Each row was made from one walk, in order. Every step used is in the known rows, and no mark comes twice. Write each row's walk.
In the rows, 128 means zero.
Known rows:
Y-F-N-R-U-J-P: [ 33 145 171 109 138  41 147 199 115 124 121 172  86 120 126 172 163  95
 149 112 138 148 178 117 113 110 127 126 170  96 103 172 140 151  52 116
 117 180 155 128 125 119 113 156 189 160 146 158 150  99 116 122]
N-F-P-E-Z: [127 143 131 111 156 233 160 122 120 121 149  98 152 138 132  86 134 131
 112 109  67 113 110 163 115 137 120 118 102 139 129 133 196 104 140 100
 124  96 111 143  99  95 133 119 111 108 119 131 150 105 161 132]
J-U-Y-F: [ 99 140 146 122 160 116 152  95 130 168 152 124 119  89 165 153 150 102
 125 110 120 130 119 114 158 112 113 125 179  87 104 142 183  92 150 140
 127 122 127 138 139 105 141 125 116 165 159 152 141  92 111 162]
F-N-R: [ 74 134 137 116 105  92 151 162 132 138 126 140 111 118 134 175 127 122
 162 108 134 165 138 152 139 122 111 120 155 125 105 140  79 128  96 111
 118 180 163 133 122 107 143 132 138 111 171 140 147 105 139 163]
R-N: [122 132 122 123 146 125 161 114 148 135 125 136 134 121 174 138  92 140
 130 123 116 146 136 141 148 117 112 125 135 109 126 142 109 122 143 112
 131 119 140 135 121  99 152  92 155 106 160 135 148 121 127 149]
K-P-J-U-Y-F: [ 80 135 120 126 109  92 157 110 115 145 149 115 160 115 156 132 174 110
 129 123 147  90 114 121 147 120 110 144 164 122 106 164 213  75 142 136
 125 119  96 146 144 106 130 129  92 179 142 138 143 133 129 114]
E-P-J-U: [171 139 126 152 149  32 141 105 119 124 128 126 163 113 152 128 156 131
 118 142 134 160  92 109 153 111 115 142 114 122 146 149 149  85 122 123
 119 122 112 143 143 129 130 121 138 159 116 151 154 127 129 119]
U-J: [114 135 124 127 169 123 161 136 140 133 127 150 131 112 126 115 117 124
 101 113 127  98  98 124 149 110 129 117 145 114 124 150 111 107 113 130
 127 135 134 148 136 100 116 124 139 133 120 132 151 112 117 179]
Y-F: [ 65 135 145 131 165 126 149 140 132 162 136 144 125 122 115 149 141 122
 135 117 124 153 128 147 142 113 119 138 153 119 117 155 161 118 119 133
 129 146 127 144 127 109 145 124 150 128 157 149 145  97 128 168]
N-R-U-J-P-E-Z: [148 140 158 159 181  88 161 155 103 103 108 138 125  97 133 129 157 118
 116 112  79 136 138  77 104 113 143 100 130 135 122 148 108 115 110 110
 114 107 146 132 114 105 103 139 146 153 114 163 154 125 129 125]
L-Z-K-P-J-U: [127 130 124 180  52 117 170 111 109 134 139 149 219 134 144 123 149 113
 125 139 111 107  63 110 125 128 125 126 127 154 139 152 136  81 115 119
 119 129  86 134 116 115 120  99  93 182 118 139 157 133  86 128]
J-P-E-Z-K: [203 136 166 175 168 129 172 115 109 123 141 152 156  98 143 130 115 129
 120 129  80 181 114 123 103 127 137 113 120 147 132 149 116  93 109 104
 110 116 115 130 116 108 134 111 151 160 147 167 155 155 139 146]
U-J-P-E-Z: [187 141 155 146 211  86 174 135 124  88 125 117 141 101  94 117 141 128
 102 121  77 135 119 126 112 120 140 111 112 134 130 146 127  94 112 114
 115 116 133 146 127  96 113 129 138 158 106 144 159 155 143 153]
N-F-Y: [105 146 132 140 130 140 159 132 133 147 161 134 111 121 196 113 110 125
 125 115 115 103 101 140 150 121 118 136 104  68 119 150 172 128 135 124
 128 165 109 146 114  96 143 109 144  98 179 131 152  79 163 154]
Z-K-P: [ 97 121 112 146 101 157 164 123 115 169 152 192 158 116 156 108  87 129
 139 118 129 126  89 115 117 122 123 135 163 129 132 164 138  93 104 115
 124 129 114 134 115 110 151 100 140 146 136 145 151 115 114 154]
N-F-P-J-U-R: [147 151  96 105  46 126 156 109 103 146 147 104 166 138 145  70 153 101
 113 152 158  91  93 164 134 137 105 148 134  97 127 145 192 141 144 117
 130 132  93 138 117 100 110 118 106 131 109 145 149 108 134  99]
L-Z-K-P: [ 73 118 129 168  88 161 172 127 119 164 153 181 173 130 131 115 121 122
 134 125 104 123  75 106 112 127 128 121 143 151 144 147 144  91 104 104
 125 129 108 129  99 107 142  93 116 149 120 141 153 105  99 157]
J-P-E-Z: [197 139 157 158 188  82 174 124 117 115 131 115 144 103 117 130 141 133
 130 123  77 180 128 117 102 124 134 123 103 138 134 140 135  89 120 111
 117 109 134 139 119 105 139 112 140 149 124 160 154 157 158 135]
U-R-N-F-P: [103 137  96  76  67 182 168 112 128 153 154 131 121 140 159  70 104 124
 118 140 138 115 125 188 123 138  99 136 146  91 131 140 188 167 145  90
 139 116 125 127  95  86 145 105 138  75 133 131 144  96 143 114]
Y-F-N-R-U-J: [  7 138 161  92 129 112 128 187 126 126 113 154  86 123 115 188 154  97
 139 105 130 131 167 131 150 109 116 111 177 116  89 166 122 156  68 118
 122 175 156 136 126 110 107 161 170 136 162 138 142  72 107 155]
P-E: [157 130 146 126 177 135 155 122 122 133 132 115 133 101 140 132 125 127
 117 120 110 135 133 119 134 118 121 130 126 131 127 151 104 107 132 132
 124 103 141 142 136 100 144 116 136 155 152 135 150 117 140 166]
L-Z-K-P-J: [ 96 121 127 183  72 138 170 134 115 138 147 164 204 150 134 110 148 128
 119 141 133 127  70 133 122 128 128 127 117 179 139 159 127  87 106 110
 122 130  82 134 111 112 119 100 102 153 138 135 155 142 115 131]
J-U-Y-F-N-R: [ 52 140 159  88 104  93 144 133 127 154 143 115  94  96 150 200 166  98
 160  99 128 141 148 145 155 120 100 112 194 100  81 135 149 112 114 121
 114 177 157 132 134 104 140 151 117 154 187 145 139  93 119 154]
P-J-U-R: [186 137 112 141  74  47 150 101 113 140 124 105 163 108 119 127 154 102
 118 160 156 138 100 134 148 123 110 141 138 111 124 146 117 132 141 134
 130 139 117 149 139 104 112 117 118 145 129 153 145 133 112 130]
K-P-J-U-R: [158 130  91 135  36  37 159 105 101 141 129 113 173 115 106 107 155 107
 133 156 162 109  92 120 134 130 106 153 155 124 128 156 156 114 135 126
 132 136 119 148 134 103 124 117 104 157 101 141 147 136 118 110]
U-R-N: [148 125 113 109  97 103 162 103 138 148 130 133 119 109 135 121 107 127
 123 147 136 161 136 153 146 124 102 131 155 106 126 140 113 159 147 103
 139 127 151 134 118  89 145 101 150  89 155 141 141 122 126 146]
P-J-U-R-N-F: [158 150 115 110  42 117 152  82 129 127 131  88 158 121 138  91 133 112
  97 167 133  99 125 187 160 123  91 139 118  99 118 139 123 168 166 111
 130 129 109 141 118  94 120 119 120 115 166 136 147 120 116 116]
N-F-P: [ 89 145 108 111 131 203 165 134 122 160 159 144 140 146 177  82 111 128
 123 110 125  98 100 150 118 127 119 140 130 105 137 144 198 111 126 115
 130 121 108 132 106 102 140 105 126 111 121 139 151  84 149 128]
L-Z-M: [ 84 129 148 134 141 130 179 118 127 134 119 162 135 125  98 156 138 127
 131 114  95 135  87 134 130 122 127 106  99 154 142 117 134  96 126 113
 131 112  96 145 111 106 135  98 131  92 142 147 150 102 121 147]
F-P: [114 132 101 118 148 132 164 139 125 155 142 156 143 138 176 110 112 132
 145 107 137 142 100 113 117 128 127 134 155 106 139 149 174  96 116 120
 131 121 125 132 120 105 143  92 135 123 103 143 149 115 146 129]
J-U: [152 142 124 138 136  96 155  98 127 155 124 128 151 102 160 137 118 117
 136 118 105 131  98  99 144 117 120 132 153  97 128 139 134  95 134 138
 126 133 139 145 136 110 142 106 137 156 118 149 149  99 103 157]
K-P-E-Z: [137 123 126 138 151 145 166 119 118 111 130 104 158 110  89 121 135 139
 133 115  74 137 111 116 119 132 120 124 119 155 126 145 161  80 126 105
 126 101 135 150 116  99 144 117 113 127 108 128 149 130 152 146]

Write each row's walk:
[ 80 136 138 118 109  95 137 163 118 150 118 149 104 123 170 187 126 109
 163 112 126 177 163  99 137 118 119 116 160 109 110 151  92 141  82 112
 127 159 164 127 117 120 128 121 167 117 164 150 142  86 118 134] => F-N-R-U
[101 143 132 130 118 139 159 119 147 127 150 127 111 126 224 109  88 140
 123 119 105 106 124 156 158 123 107 129 103  57 116 146 156 150 149 108
 129 155 114 138 109  89 155  97 157  79 193 118 151  88 160 136] => R-N-F-Y
[116 127 112 180  95 156 160 124 120 127 137 158 199 143 126 119 122 141
 124 134 116 150  79 136 132 131 122 122 122 174 120 161 133  79 107 103
 123 135  82 143 111 110 122 107 116 118 141 143 150 163 137 131] => E-Z-K-P-J
[ 74 137 158  90 164 110 133 131 132 151 157 137  83 115 165 192 144  95
 136 115 141 175 193 120 162 118 110 115 162  90 100 164 177 127  95 123
 137 132 140 128 129 117 125 127 169 141 190 148 132  94 127 144] => R-U-Y-F-N
[147 133 127 156 165  51 144 130 128 126 137 149 147 130 142 130 154 145
 111 143 154 178 106 124 149 113 122 143  99 143 146 157 134  93 115 114
 123 118 106 143 135 123 131 118 151 123 143 147 152 135 159 126] => E-P-J
[122 139 146 134 182  55 137 100 125 138 154 123 135 102 154 146 187 118
 110 130 151 150 114 123 169 109 110 136 135 122 123 155 201  79 136 124
 121 117  97 141 146 123 130 139 124 174 156 151 144 126 141 125] => E-P-J-U-Y-F
[133 116 130 135 118 172 164 122 102 138 149 159 160 100 154 108  96 126
 126 121 115 117 107 114 112 126 118 132 151 151 129 170 124  97 110 115
 118 101 124 135 125 103 150 111 132 175 139 131 151 127 127 150] => Z-K-P-E
[151 131 122 128 171 171 160 127 118 114 134 107 153 129 127 122 131 138
 132 103  86 156 106 128 117 138 127 110 120 143 132 138 170  88 128 108
 126  96 127 141 115  97 136 100 122 122  95 134 147 138 161 132] => F-P-E-Z
[ 82 136 130 134 152 119 143 158 120 146 105 165 117 111 171 126 129 112
 117 106 125 104 122  80 141 102 132 110 157 110 117 152  95 130 117 128
 125 129 147 135 123 106 109 128 149 132 135 148 147  84  98 152] => N-R-U-J
[ 42 135 122 123 132 126 142 163 100 156 145 150 132 148 225 141 187 111
 134 108 183 140 145 110 139 118 125 126 174 127 102 165 198 113 133 123
 130 100  95 119 122 111 116 125 124 130 168 156 138 107 154  80] => N-R-U-Y-F-P-J
[148 133 154 119 178 160 168 105 121 100 110 124 133 105  91 157 120 137
 122 110  66 145 110 142 138 130 118 103  96 170 123 125 125  92 139 108
 124  89 107 156 122  98 133 121 135  93 148 145 145 131 151 145] => P-E-Z-M
[172 149 119 128  35  71 151  94 128 115 143  81 137 119 191 105 130 114
 107 159 138  98 113 171 174 132  93 139 109  62 110 146 150 176 168 113
 131 165  98 143 121  86 123 115 134  99 187 123 149 115 148 105] => P-J-U-R-N-F-Y
[117 144 145 133 146  90 146 103 128 152 145 103 153 110 164 151 175 105
 112 127 148 121 124 134 171 111 113 132 155 109  99 152 169  92 151 147
 124 124  97 146 151 107 118 125 105 174 176 149 142 127 130 141] => P-J-U-Y-F
[133 151 100  99 101 167 170  87 134 120 161  95 169 140 246  87 120 127
  97 126 136  70 121 168 154 129 106 128 135  90 120 137 194 103 176 109
 128  90  89 127 123  95 125  92  94 138 157 125 147 130 142  86] => R-N-F-P-J-U-Y
[ 29 130 123 105 152 156 147 155 104 182 151 169 102 125 227 144 159 107
 148  88 152 140 145  93 123 120 123 122 197 102 107 154 211 115 129 116
 133 103 123 116 109 106 137 122 132 128 155 159 136  76 141 108] => N-R-U-Y-F-P
[145 143 134 136 181  55 181 147 130 132 135 164 130 109 141 106 123 121
 112 121 134 116 110 112 113 110 138 129 139 103 138 155 125  96 103 128
 121 137 132 140 137 105 121 117 156 159 110 155 160 131 127 147] => U-J-P
[103 143 147 121 137  24 159 184 113 118 120 171  96 115 165 156 138 104
 145 114 135 144 162  98 113 112 134 116 162  99 116 161 100 137  58 112
 118 169 164 123 124 118 108 135 174 152 130 156 152 111 117 123] => F-N-R-U-J-P
[191 132 113 116  83   4 146  82 124 112 126 115 145 105 141 120 144 129
 114 168 154 174 117 138 157 122  95 137 126 115 142 146 132 144 142  99
 129 120 124 139 132 111 129 118 148 125 131 143 147 142 126 104] => E-P-J-U-R-N
[119 137 128 136 181 114 143 136 129 139 117 157 128 110 166 121 115 110
  99 118 126 106 121  75 147 105 134 112 142  99 131 159 115 119 112 132
 136 109 135 139 131 111 105 109 163 140 119 143 146  91  95 155] => R-U-J
[124 143  94 103   7 127 158  88 118 121 136  94 168 126 131  76 131 114
 111 166 135  74 118 177 138 129  88 153 131 102 121 151 166 151 155 101
 132 127 108 142 113  95 128 122 104 119 137 125 149 121 116  93] => K-P-J-U-R-N-F
[172 128 160 161 163 195 151 106 123 130 136 139 161 101 133 137 106 131
 111 124  73 164 105 124 138 126 122 101 118 165 120 142  90 100 125 109
 117 106 118 139 115 101 130 108 139 138 159 147 148 139 128 178] => P-E-Z-K
[141 146 119 103  56 149 154  71 132 150 137 104 128 100 139  90 107 110
 112 151 106  97 126 164 148 122  91 133 143  69 120 130 138 170 166 103
 134 131 140 137 107  92 142 120 132 112 145 141 144  86  97 140] => J-U-R-N-F
[119 125 131 111 146 163 175 114 107  95 120 137 142 110  77 138 120 141
 137 107  68 122 105 128 116 135 114 111 106 177 129 134 165  76 129  99
 125  84 105 159 115 100 147 121 123  97 124 132 146 130 154 122] => K-P-E-Z-M
[134 141 166 103 154  39 151 183 103  92 117 145 100  98 153 154 144 100
 131 117 122 136 184  94 107 116 131 115 141 118 115 165  93 139  68 113
 111 141 170 127 132 113 107 147 171 184 139 145 154 120 129 120] => F-N-R-U-J-P-E
[129 146  94  74  47 156 163  88 120 149 146 113 138 122 165  73 105 111
 123 139 119  90 111 167 126 136  95 136 161  71 130 132 195 163 155  96
 136 120 128 130 102  91 144 102 128 106 109 134 146  90 109 107] => J-U-R-N-F-P
[ 81 135 122 110 157 122 158 145 121 146 161 129 143 149 184 132 172 121
 119 117 181 135 121 157 148 126 120 136 154 133 112 165 216  89 137 129
 129 113  81 133 135 104 120 113 111 141 157 138 142 139 172 112] => U-Y-F-P-J
[168 128  85 112  22  47 161  95 115 115 123 104 175 119 132 105 134 120
 130 163 153 115 116 145 141 132  97 145 158 116 124 155 151 134 145 107
 133 124 123 142 127  97 133 110 114 134 110 125 146 152 115  95] => K-P-J-U-R-N
[188 137 170 162 184 121 174 129 117  98 138 159 151  96 119 111 115 124
  91 123  81 133 104 125 114 120 139 102 123 148 129 155 106  98  99 111
 109 116 117 138 122 100 111 124 147 172 123 152 159 159 128 160] => U-J-P-E-Z-K
